Known rows, with every way that one mark hangs from another
(z768 (z554 z216)): [-3.57  1.07  1.08  0.66  0.40  3.34 -1.71 -1.14  2.91 -3.13  0.87  0.19
 -0.74 -3.83  0.39  1.10 -0.47 -0.34 -0.17  0.72]
(z768 z216 z554 z630 z728): [-0.76  4.15  4.64 -2.54  2.22  0.63 -1.42  0.02  3.72 -2.69  5.90 -2.37
  2.80 -2.19 -0.25 -1.29 -2.88 -0.53 -1.12  0.69]
(z768 (z216 z630) z728): [ 3.49  1.91  3.30 -1.87 -0.42 -1.19 -1.00  0.73  2.06  0.66  2.76 -2.37
  2.40  0.40 -2.45 -0.63 -1.29 -1.18 -1.95 -0.53]
(z630 z768): [ 0.01  1.63 -0.72  0.49  1.11  0.20  0.27  0.45  1.60 -2.38 -1.01  0.80
 -0.18 -1.78 -0.86 -0.85 -1.05 -0.54 -0.42 -0.48]
(z728 z150 (z554 (z630 z768))): [ 2.71  1.96 -2.43  1.70  0.51 -6.80 -0.18 -2.45  1.22 -4.79  2.69  0.14
 -1.57 -2.81 -0.81 -2.01  0.15 -1.20  2.18 -1.52]
(z768 (z216 z630) z554): [ 0.88  1.58  2.39 -1.86  0.22  1.14 -0.96 -0.15  2.87 -1.56  1.66 -0.60
  2.65 -1.33 -1.51 -0.51  0.76 -0.99 -0.29  0.40]
(z728 z150 (z554 (z216 (z768 z630)))): [ 2.08  0.55 -0.98  2.34 -0.08 -3.51 -2.15 -3.04  3.92 -5.09  5.84 -2.03
  1.30 -1.90 -1.95 -2.09 -1.68  2.25 -0.77 -1.12]
(z216 (z768 z630)): [ 1.83  0.91  0.06  0.31  1.56  1.41 -0.12 -0.47  2.34 -2.11  3.12 -0.98
  2.11 -0.15  0.29 -1.83 -2.02  2.46 -0.68 -0.41]
(z768 (z216 z630) z554 (z728 z150)): [ 2.99  2.40  2.81 -0.46  0.24 -2.72 -2.57 -1.49  3.49 -4.20  5.42 -1.45
  2.56 -1.14 -2.15 -2.99 -0.38 -0.41 -0.08  1.13]
(z216 z630 (z768 z728)): [ 5.63  0.30  1.41  0.44 -0.14  0.05 -1.74 -0.01  2.22 -2.85  3.85 -1.81
  1.84 -0.42 -0.68 -2.76 -2.20  1.77 -1.66  0.09]
(z216 z630): [ 3.15 -1.44 -0.23 -0.37  0.15 -0.97  0.24  0.78  0.60 -1.04 -0.14  0.05
  0.74  0.28 -0.88 -1.55  1.26  0.13 -0.50 -1.15]
(z554 z216 (z630 (z728 z150) z768)): [-3.08  1.22 -2.34  2.27  2.00  0.28  0.14 -1.05  4.17 -2.46  1.61  2.01
 -2.94 -4.38 -0.36 -0.31 -1.25 -1.33  0.63 -1.60]
(z216 (z768 z728)): [ 2.21  1.81  1.85  0.75 -0.36  0.92 -1.93 -1.05  1.85 -1.77  4.02 -2.04
  1.19 -1.59  0.05 -1.27 -3.66  1.62 -1.19  0.82]
(z630 (z728 z150 (z554 z216)) z768): [-2.92  0.74 -1.20  2.89  0.01 -3.81 -1.01 -0.38  3.05 -4.68  2.63  0.54
 -0.90 -5.07 -3.00 -3.19 -1.94 -1.40 -0.13 -1.26]
(z630 (z728 z150) (z768 (z554 z216))): [-5.50  1.62 -0.58  2.46  1.92  1.55 -1.52 -0.86  4.80 -6.02  2.28  2.19
 -1.10 -5.59 -1.15 -2.71 -1.49 -0.61  0.41  0.61]
(z630 (z768 z554 (z728 z150))): [ 0.37  3.00  0.78  1.75  1.83 -2.57 -2.21 -1.67  3.22 -6.99  4.04 -0.05
 -0.14 -3.64 -0.70 -3.96 -2.07  0.11  0.63  1.55]
(z630 (z728 z150)): [-2.19 -1.25 -0.73  1.53  0.63 -1.60  0.02  0.04  0.32 -1.10  2.02  1.27
  0.03 -0.54 -0.48 -3.02 -0.06  0.01  1.14  0.30]
(z216 (z768 (z728 z630))): [ 2.99  1.45  1.98  1.22 -1.42 -0.06 -3.22 -0.90  3.62 -2.55  3.20 -3.08
  1.84  0.29  2.40 -1.73 -2.25  2.60 -0.46 -0.46]
(z630 z728 z768): [-3.51  0.61 -0.22  0.84  1.73  1.19  1.13  1.99  1.59 -2.04 -0.10  1.67
 -0.19 -3.11 -0.93 -2.72 -2.01 -1.06 -0.27 -0.51]
(z216 z768): [ 1.14  0.59  0.05  0.94 -0.39  1.75 -1.00 -1.12  1.56 -0.85  1.64 -0.31
  0.98 -0.92  0.03 -0.48 -1.73  1.98 -0.19  0.68]
(z728 (z554 z216)): [-0.89  0.20  0.38  0.64 -1.61 -2.09 -1.41 -0.92  0.96 -1.73  1.49 -1.59
 -0.63 -2.48 -1.47  0.66 -0.81 -0.93 -1.01 -1.01]
(z216 (z630 z728) (z768 z554)): [-1.00 -0.92  1.46  0.84  1.33  4.08 -0.74  0.32  3.10 -5.18  3.40  1.03
  1.88 -3.58  0.03 -3.80 -1.00  1.39  0.14  0.66]
(z630 (z728 z554)): [-2.52 -1.09  1.14  0.57 -0.60 -2.54  0.41  1.12 -0.51 -2.05  2.09 -0.25
  0.57 -2.48 -0.89 -2.71 -1.15 -1.15  0.39 -0.65]
(z554 z216 z630): [-1.09  0.99 -0.44  0.18  0.45  2.36 -0.42 -1.37  2.06  0.54  0.17 -0.09
 -2.51 -2.09  1.36  3.19  0.09 -1.06 -0.41 -1.20]

Rows
[ 3.40  0.40  0.47  1.76 -1.27 -4.86 -2.73 -1.13  2.27 -2.63  2.62 -2.17
  0.84  1.73  1.83 -2.40  0.19  1.03  0.75 -0.48] : (z768 (z728 z150 z630))
[-0.50  2.01  2.99 -0.65  2.62  0.25 -0.80  0.16  2.22 -5.42  4.79 -1.47
  1.32 -2.55  1.33 -2.60 -2.14  0.57 -0.44  0.68] : (z768 z554 z630 z728)
[-0.45  4.26  0.46  1.10 -0.20 -1.78 -2.81 -2.18  6.02 -4.56  1.43 -0.60
  2.08 -1.12  0.12 -2.20  0.78 -0.21  1.75 -0.07] : (z728 z150 (z630 (z768 z216 z554)))
[-0.81  3.31  2.11  0.36  1.79  0.68 -1.51  0.17  2.83 -6.40  2.92 -0.23
  0.06 -4.77  0.08 -2.63 -2.95 -0.46 -0.32  0.98] : (z630 (z768 z554 z728))
[-0.12 -0.72 -0.46  0.71  2.07  0.58  1.26  2.77  2.20 -3.23 -0.55  1.81
  0.78 -2.76 -1.68 -3.82 -0.67 -0.98 -0.75 -1.89] : (z216 (z630 z728 z768))
[ 1.19  3.35  3.56 -2.08  1.57 -1.02 -0.39  0.79  2.76  0.67  4.38 -2.93
  2.76  0.33 -1.11 -0.62 -3.01 -0.77 -1.78 -0.57] : (z768 z216 z630 z728)
[-0.72 -1.20 -0.42  1.37  1.29 -6.30  0.52  0.20  0.80 -4.50  4.87 -0.42
  1.32 -1.00 -1.38 -5.02 -0.54  0.14  1.12 -1.29] : (z768 (z630 (z728 z150 z554)))
[-2.04  2.28  2.46  0.15  1.20  2.68 -2.06 -1.82  3.05 -3.96  4.08 -1.25
 -2.11 -4.78  2.01  1.61 -1.86 -1.19 -0.42  0.20] : (z768 (z554 z216 z630) z728)
[-2.03  0.19 -1.44  2.33  0.65  2.37 -1.14 -2.93  3.89 -1.76  4.18  0.59
 -1.60 -3.21  0.40  0.07 -1.53  0.79  0.47 -0.20] : (z554 (z216 z768) (z630 (z728 z150)))
[ 3.95  1.05 -0.74  1.99  0.83 -3.10 -1.81 -0.53  4.44 -4.80  2.28 -0.77
 -0.57 -3.23 -2.89 -2.75 -1.59 -0.23 -2.16 -1.18] : (z554 (z216 (z630 (z768 (z728 z150)))))
[-1.09  2.18 -1.07  3.12  0.08 -0.63 -3.14 -2.27  6.24 -6.70  0.48  0.03
 -0.63 -2.61  0.88 -1.57  0.61  0.63  0.96 -0.82] : (z728 z150 (z630 (z768 (z554 z216))))
[-1.98  3.44  2.22 -1.94  0.91  2.45 -0.58 -1.84  2.44 -0.12  2.66 -0.21
  0.36 -2.01  0.97  2.15  0.15 -1.82  1.31  0.51] : (z768 z216 (z554 z630))
[ 2.18  1.01 -1.58  2.54 -1.21 -3.00 -2.64 -4.53  3.06 -3.52  4.96 -1.22
 -1.30 -2.79 -0.32  0.37 -0.90  0.93  0.71 -0.96] : (z728 z150 (z554 (z216 z768) z630))
[ 3.64  1.60  0.66  1.44  1.67 -3.47 -1.92 -0.80  3.77 -8.36  3.75  0.08
  0.68 -3.37 -1.61 -5.26 -0.81  0.31  0.10  0.18] : (z216 (z630 (z768 z554 (z728 z150))))
[ 1.00  1.79  0.98  0.89  1.52 -2.33 -1.46 -3.06  1.84 -5.15  5.67 -0.35
 -1.38 -2.57  1.95 -1.22 -0.35 -0.14  2.01  1.41] : (z768 (z554 z630) (z728 z150))
[ 3.26  3.07  2.57 -0.58  0.02 -7.84 -1.73 -1.27  2.13 -2.54  7.36 -3.77
  2.99 -0.37 -2.75 -3.17 -2.37 -0.63 -0.57 -0.57] : (z768 z216 z630 (z728 z150 z554))
[ 2.95  3.44  1.99 -0.31 -0.88 -7.24 -1.82 -2.82  1.63 -0.73  6.48 -3.29
  0.44 -1.27 -1.10 -0.52 -1.19 -1.92  1.01 -0.64] : (z768 z216 (z728 z150 (z554 z630)))
[ 5.27  1.07  0.92  2.90 -2.77 -6.84 -4.33 -2.98  3.10 -5.79  5.91 -3.71
  2.08  0.51  0.85 -4.51 -1.59  2.68  0.97 -0.55] : (z216 (z768 (z728 z150 z554 z630)))
[-1.56 -0.89 -1.40  1.25  1.62 -1.51  0.98 -0.94  0.76 -1.13  2.61  1.49
 -1.56 -1.02  1.04 -1.18  0.43 -0.74  1.89 -0.16] : (z554 (z630 (z728 z150)))
[ 2.00  3.91 -0.64  0.30  0.11 -5.79 -0.65 -2.91  2.79 -2.33  3.38 -1.10
  0.11 -2.61 -2.29 -0.62 -0.30 -2.19  1.37 -1.32] : (z728 z150 (z554 (z630 (z768 z216))))
[-0.50  2.19  0.79  1.33  0.99 -0.18 -2.69 -3.44  3.41 -4.59  5.55 -0.72
 -2.54 -4.11  1.34  0.51 -0.83 -0.56  0.40  0.75] : (z768 (z554 z216 z630) (z728 z150))
[-2.19 -0.66 -0.34  1.87  1.04 -4.32 -0.45 -0.27  2.41 -4.04  4.64 -0.64
  0.46 -2.76 -1.70 -3.26 -1.32 -0.30 -0.41 -1.87] : (z768 (z630 (z728 z150 (z554 z216))))
[ 1.59  3.17  0.58 -0.05  2.00 -0.73  0.01 -0.21  1.68 -2.46  2.10 -0.51
 -1.60 -2.86  0.83 -0.03 -2.35 -1.49 -0.20 -0.91] : (z554 (z630 (z768 z728)))
[ 0.42  3.75  1.06 -0.36 -0.66 -0.26 -1.31  0.36  4.51 -0.06 -1.11 -1.48
  1.80  0.47 -0.15 -0.08 -0.23 -0.79 -0.16 -2.06] : (z728 (z630 (z768 z216)))
[ 1.00  0.14 -1.50  1.85 -1.02 -4.77 -1.34 -3.43  1.68 -2.29  3.03 -1.13
 -2.22 -2.57 -0.46  0.73  0.74 -0.94  0.90 -1.38] : (z728 z150 (z554 z216 z630))
[-4.07  3.22  1.40 -0.63  1.23  1.62  0.57  1.83  3.09  0.66  0.77  0.78
  1.46 -2.85 -2.04 -1.20 -2.31 -2.10 -0.80 -0.59] : (z630 z728 (z768 z216))
[ 5.17 -0.08  0.08  2.25 -0.49 -1.07 -3.29 -2.03  4.37 -3.75  5.14 -1.79
  0.83 -1.43 -1.98 -2.42 -2.23  2.15 -2.13  0.05] : (z554 (z216 z630 (z768 (z728 z150))))
[ 2.32 -1.49  0.19  0.61 -1.64 -2.77 -1.08 -0.12  1.55 -2.51  0.97 -1.38
  0.03 -2.12 -2.22 -0.49  0.49 -0.77 -1.58 -2.32] : (z728 (z554 (z216 z630)))
